What can hang from each mark:
gopim: duref zugam
muvo: zugam
kima: golo
posulo: gola
duref: femivo gola
zugam: gola golo
golo: duref kima pedi zugam
pedi: golo

Each row was made from one small tree. The marks that hang from a mark follow it in brackets, in alphabetical order. Every link used is in the known rows. Write each row's tree.
Known rows:
kima{golo{duref pedi}}: [ 0.43  0.01 -0.23 -0.08 -0.16 -0.03 -0.03 -0.19 -0.17  0.05  0.29  0.00
 -0.18 -0.24 -0.21  0.05 -0.15  0.15  0.10 -0.28 -0.37]
kima{golo{zugam}}: [ 0.62  0.04 -0.22 -0.31 -0.15 -0.04 -0.03 -0.35 -0.14  0.27  0.25  0.05
 -0.28 -0.30 -0.02 -0.16 -0.05  0.24  0.02 -0.50 -0.30]
gopim{duref{femivo gola} zugam}: [ 0.20  0.14 -0.07  0.17 -0.07 -0.09 -0.10 -0.39  0.03  0.18  0.17 -0.06
 -0.62 -0.70 -0.11 -0.12 -0.13  0.30  0.02 -0.57 -0.23]
duref{femivo gola}: [ 0.21  0.18 -0.23  0.16 -0.03 -0.12  0.07 -0.28  0.04  0.11  0.11 -0.06
 -0.64 -0.43 -0.17 -0.19  0.02  0.37  0.09 -0.25 -0.36]
posulo{gola}: [ 0.38  0.20 -0.14 -0.07  0.09  0.02  0.10 -0.36  0.00  0.05  0.07  0.01
 -0.30 -0.03 -0.04 -0.16  0.00  0.34  0.13 -0.21 -0.39]
golo{duref{femivo} pedi zugam}: [ 0.35  0.10 -0.22  0.20 -0.26 -0.01 -0.06 -0.26 -0.05  0.32  0.38 -0.11
 -0.32 -0.28 -0.28  0.10 -0.20  0.09 -0.02 -0.39 -0.47]
kima{golo}: [ 0.61  0.08 -0.22 -0.27 -0.03 -0.05  0.04 -0.27 -0.13  0.02  0.18  0.04
 -0.28 -0.30 -0.06 -0.23 -0.07  0.31  0.12 -0.38 -0.30]
muvo{zugam{gola}}: [ 0.31  0.19 -0.21 -0.10  0.10  0.09  0.02 -0.31  0.01  0.19 -0.22  0.04
 -0.28  0.01 -0.06 -0.12 -0.01  0.32  0.11 -0.46 -0.42]
kima{golo{pedi zugam}}: [ 0.58  0.10 -0.24 -0.21 -0.20  0.06 -0.12 -0.36 -0.15  0.33  0.48  0.01
 -0.18 -0.26 -0.17 -0.05 -0.08  0.18 -0.03 -0.36 -0.38]
kima{golo{duref{femivo} zugam}}: [ 0.55 -0.11 -0.22 -0.01 -0.29 -0.22 -0.07 -0.26 -0.15  0.27  0.16 -0.07
 -0.32 -0.56 -0.08 -0.04 -0.22  0.13  0.00 -0.60 -0.26]
golo{pedi}: [ 0.43  0.28 -0.22 -0.06  0.00  0.17  0.04 -0.28 -0.02  0.08  0.40  0.01
 -0.29 -0.03 -0.25 -0.09 -0.04  0.28  0.11 -0.18 -0.52]
golo{duref{gola} kima zugam}: [-0.05  0.09 -0.27 -0.08 -0.21 -0.05 -0.07 -0.21 -0.03 -0.08 -0.17  0.01
 -0.41 -0.08 -0.12  0.16  0.13  0.25  0.08 -0.33 -0.34]
muvo{zugam{gola golo{duref}}}: [ 0.08  0.07 -0.24  0.02 -0.10 -0.12 -0.08 -0.25  0.07  0.06 -0.35  0.00
 -0.17  0.07 -0.05  0.12 -0.15  0.37 -0.02 -0.55 -0.35]
duref{gola}: [ 0.13  0.22 -0.22 -0.05  0.02 -0.01  0.11 -0.26  0.02  0.08  0.06  0.05
 -0.57 -0.14 -0.11 -0.15  0.13  0.38  0.15 -0.19 -0.40]
golo{duref pedi}: [ 0.28  0.17 -0.21  0.03 -0.09  0.10  0.06 -0.17 -0.05  0.05  0.27  0.01
 -0.27  0.00 -0.26  0.07 -0.09  0.18  0.15 -0.22 -0.51]
muvo{zugam{gola golo}}: [ 0.23  0.18 -0.25 -0.07 -0.02 -0.06 -0.09 -0.35  0.09  0.09 -0.23 -0.01
 -0.20  0.05 -0.06 -0.04 -0.10  0.47 -0.06 -0.51 -0.36]
gopim{zugam}: [ 0.51  0.21 -0.14 -0.18  0.00  0.15  0.05 -0.55  0.00  0.08  0.20  0.05
 -0.33 -0.27 -0.03 -0.21 -0.07  0.31  0.08 -0.50 -0.37]
muvo{zugam{gola golo{duref kima}}}: [ 0.04  0.08 -0.29 -0.05 -0.12 -0.11 -0.21 -0.22  0.07 -0.31 -0.54 -0.04
 -0.05  0.11 -0.11  0.21 -0.11  0.40 -0.04 -0.52 -0.29]
kima{golo{duref pedi zugam}}: [ 0.43 -0.02 -0.24 -0.12 -0.28 -0.02 -0.09 -0.26 -0.18  0.30  0.36  0.00
 -0.16 -0.23 -0.17  0.12 -0.13  0.08  0.00 -0.40 -0.38]
zugam{gola golo{pedi}}: [ 0.20  0.26 -0.26  0.09 -0.01 -0.03 -0.16 -0.34  0.10  0.04  0.04 -0.02
 -0.32  0.03 -0.25 -0.01 -0.24  0.47 -0.13 -0.19 -0.46]
duref{femivo}: [ 0.54  0.19 -0.21  0.06 -0.01 -0.03  0.08 -0.28  0.00  0.05  0.19 -0.07
 -0.44 -0.36 -0.17 -0.25 -0.12  0.33  0.11 -0.37 -0.40]
pedi{golo{zugam}}: [ 0.55  0.21 -0.20 -0.23 -0.17 -0.10  0.00 -0.35 -0.02  0.26  0.19 -0.01
 -0.28  0.00 -0.06 -0.17  0.00  0.09 -0.08 -0.56 -0.40]
golo{duref{femivo} kima pedi zugam}: [ 0.32  0.10 -0.27  0.12 -0.29  0.02 -0.19 -0.24 -0.05 -0.05  0.19 -0.15
 -0.20 -0.26 -0.32  0.19 -0.15  0.13 -0.03 -0.37 -0.41]

Which tree is each row?
[ 0.09  0.14 -0.27  0.03 -0.12  0.07 -0.22 -0.24 -0.03 -0.01 -0.18 -0.02
 -0.25  0.06 -0.26  0.23 -0.14  0.17 -0.03 -0.27 -0.46] : golo{duref kima pedi zugam{gola}}
[ 0.15  0.27 -0.31  0.01 -0.04 -0.01 -0.29 -0.32  0.10 -0.34 -0.13 -0.06
 -0.19  0.07 -0.30  0.08 -0.21  0.49 -0.14 -0.16 -0.40] : zugam{gola golo{kima pedi}}
[ 0.24  0.15 -0.26 -0.09 -0.24  0.13 -0.14 -0.22 -0.07 -0.07  0.15 -0.03
 -0.13  0.03 -0.27  0.22 -0.04  0.14  0.03 -0.31 -0.45] : golo{duref kima pedi zugam}
[ 0.35  0.14 -0.25 -0.17 -0.15 -0.17 -0.04 -0.16 -0.03 -0.38 -0.19 -0.06
 -0.13  0.04 -0.15  0.01 -0.03  0.09  0.04 -0.45 -0.33] : pedi{golo{duref kima}}
[ 0.31  0.28 -0.30 -0.11 -0.16  0.04 -0.22 -0.30  0.05 -0.40  0.21 -0.07
 -0.08  0.04 -0.31  0.07 -0.10  0.46 -0.08 -0.20 -0.39] : zugam{golo{kima pedi}}
[ 0.04  0.15 -0.26  0.18 -0.09 -0.10 -0.14 -0.24  0.07  0.00 -0.08 -0.02
 -0.30  0.06 -0.25  0.15 -0.29  0.36 -0.09 -0.23 -0.46] : zugam{gola golo{duref pedi}}
[ 0.21  0.09 -0.25 -0.09 -0.16 -0.21 -0.19 -0.25 -0.01 -0.07 -0.46 -0.04
 -0.24  0.08 -0.10  0.09 -0.12  0.05 -0.12 -0.53 -0.34] : pedi{golo{duref kima zugam{gola}}}
[ 0.39  0.21 -0.23 -0.22 -0.15  0.02 -0.20 -0.58  0.08 -0.40  0.00 -0.04
 -0.13 -0.21 -0.09 -0.05 -0.12  0.50 -0.10 -0.51 -0.25] : gopim{zugam{golo{kima}}}
[ 0.33  0.23 -0.11 -0.01 -0.17  0.06 -0.25 -0.44  0.05  0.05  0.46 -0.03
 -0.20 -0.25 -0.19  0.05 -0.28  0.37 -0.13 -0.54 -0.31] : gopim{duref zugam{golo{pedi}}}
[-0.09  0.07 -0.26  0.02 -0.23 -0.16 -0.01 -0.22  0.06  0.05 -0.10 -0.01
 -0.25 -0.01 -0.06  0.18  0.10  0.37  0.03 -0.47 -0.30] : muvo{zugam{golo{duref{gola}}}}
[ 0.02  0.12 -0.24  0.36 -0.15 -0.11  0.01 -0.18  0.00  0.12  0.21 -0.11
 -0.53 -0.37 -0.31  0.10 -0.06  0.20  0.07 -0.16 -0.43] : golo{duref{femivo gola} pedi}
[ 0.04  0.10 -0.29  0.01 -0.07 -0.17 -0.19 -0.21  0.07 -0.42 -0.49 -0.03
 -0.26  0.05 -0.16  0.12 -0.23  0.46 -0.05 -0.34 -0.32] : zugam{gola golo{duref kima}}
[ 0.47  0.04 -0.23 -0.20 -0.04 -0.09 -0.11 -0.37 -0.11  0.34 -0.09  0.06
 -0.39 -0.28 -0.02 -0.16 -0.16  0.28 -0.04 -0.47 -0.32] : kima{golo{zugam{gola}}}
[ 0.31  0.25 -0.31 -0.16 -0.21  0.10 -0.23 -0.32  0.04 -0.30  0.16 -0.09
  0.13  0.10 -0.27  0.15  0.01  0.41 -0.06 -0.38 -0.36] : muvo{zugam{golo{kima pedi}}}
[ 0.24  0.18 -0.27 -0.05 -0.11  0.11 -0.08 -0.15 -0.05 -0.32  0.09 -0.03
 -0.14  0.03 -0.31  0.15 -0.05  0.21  0.13 -0.19 -0.45] : golo{duref kima pedi}
[-0.05  0.12 -0.27 -0.03 -0.08 -0.06  0.00 -0.14 -0.01 -0.32 -0.24  0.01
 -0.43 -0.09 -0.16  0.09  0.12  0.32  0.18 -0.20 -0.34] : golo{duref{gola} kima}
[ 0.43  0.08 -0.24 -0.10 -0.09  0.00 -0.19 -0.38 -0.11  0.39  0.14  0.02
 -0.30 -0.23 -0.16 -0.03 -0.18  0.22 -0.10 -0.32 -0.39] : kima{golo{pedi zugam{gola}}}
[ 0.51  0.21 -0.26 -0.31 -0.20 -0.08 -0.13 -0.33 -0.01 -0.10  0.01 -0.05
 -0.14  0.02 -0.11 -0.09  0.04  0.11 -0.10 -0.53 -0.33] : pedi{golo{kima zugam}}
[ 0.03  0.08 -0.27  0.17 -0.13 -0.18 -0.05 -0.15  0.01 -0.29 -0.20 -0.11
 -0.49 -0.39 -0.22  0.06  0.00  0.30  0.11 -0.26 -0.30] : golo{duref{femivo gola} kima}
[ 0.27  0.07 -0.29  0.10 -0.24 -0.23 -0.17 -0.21  0.05 -0.45 -0.11 -0.16
 -0.21 -0.27 -0.23  0.08 -0.22  0.40 -0.04 -0.44 -0.27] : zugam{golo{duref{femivo} kima}}
[ 0.28  0.14 -0.22 -0.02 -0.21  0.11 -0.02 -0.24 -0.07  0.30  0.34  0.02
 -0.25  0.01 -0.21  0.14 -0.08  0.11  0.05 -0.35 -0.51] : golo{duref pedi zugam}
[ 0.14 -0.08 -0.24 -0.11 -0.25 -0.19 -0.02 -0.24 -0.14  0.29  0.03  0.05
 -0.44 -0.35 -0.03  0.07  0.04  0.19  0.05 -0.41 -0.26] : kima{golo{duref{gola} zugam}}
[ 0.16  0.24 -0.32 -0.05 -0.09  0.04 -0.31 -0.34  0.09 -0.23 -0.18 -0.08
  0.01  0.12 -0.26  0.16 -0.09  0.44 -0.13 -0.35 -0.37] : muvo{zugam{gola golo{kima pedi}}}
[ 0.39  0.09 -0.20 -0.13 -0.24 -0.17  0.02 -0.25 -0.05  0.24  0.07 -0.01
 -0.25  0.03 -0.05  0.00 -0.06 -0.02 -0.04 -0.60 -0.39] : pedi{golo{duref zugam}}
[ 0.35  0.20 -0.30 -0.26 -0.16  0.02 -0.15 -0.31  0.05 -0.35 -0.07 -0.06
  0.05  0.05 -0.12  0.04  0.04  0.47 -0.01 -0.52 -0.29] : muvo{zugam{golo{kima}}}
[ 0.13  0.13 -0.23  0.10 -0.10  0.06 -0.09 -0.26 -0.03  0.36  0.00  0.03
 -0.38  0.04 -0.20  0.14 -0.18  0.16 -0.02 -0.30 -0.52] : golo{duref pedi zugam{gola}}
[ 0.11 -0.03 -0.26 -0.01 -0.30 -0.11 -0.10 -0.24 -0.15  0.35  0.26  0.01
 -0.36 -0.30 -0.17  0.19  0.01  0.12 -0.01 -0.28 -0.34] : kima{golo{duref{gola} pedi zugam}}
[ 0.51 -0.06 -0.24  0.09 -0.34 -0.13 -0.13 -0.27 -0.16  0.32  0.40 -0.11
 -0.23 -0.53 -0.23  0.08 -0.24  0.06 -0.06 -0.46 -0.33] : kima{golo{duref{femivo} pedi zugam}}
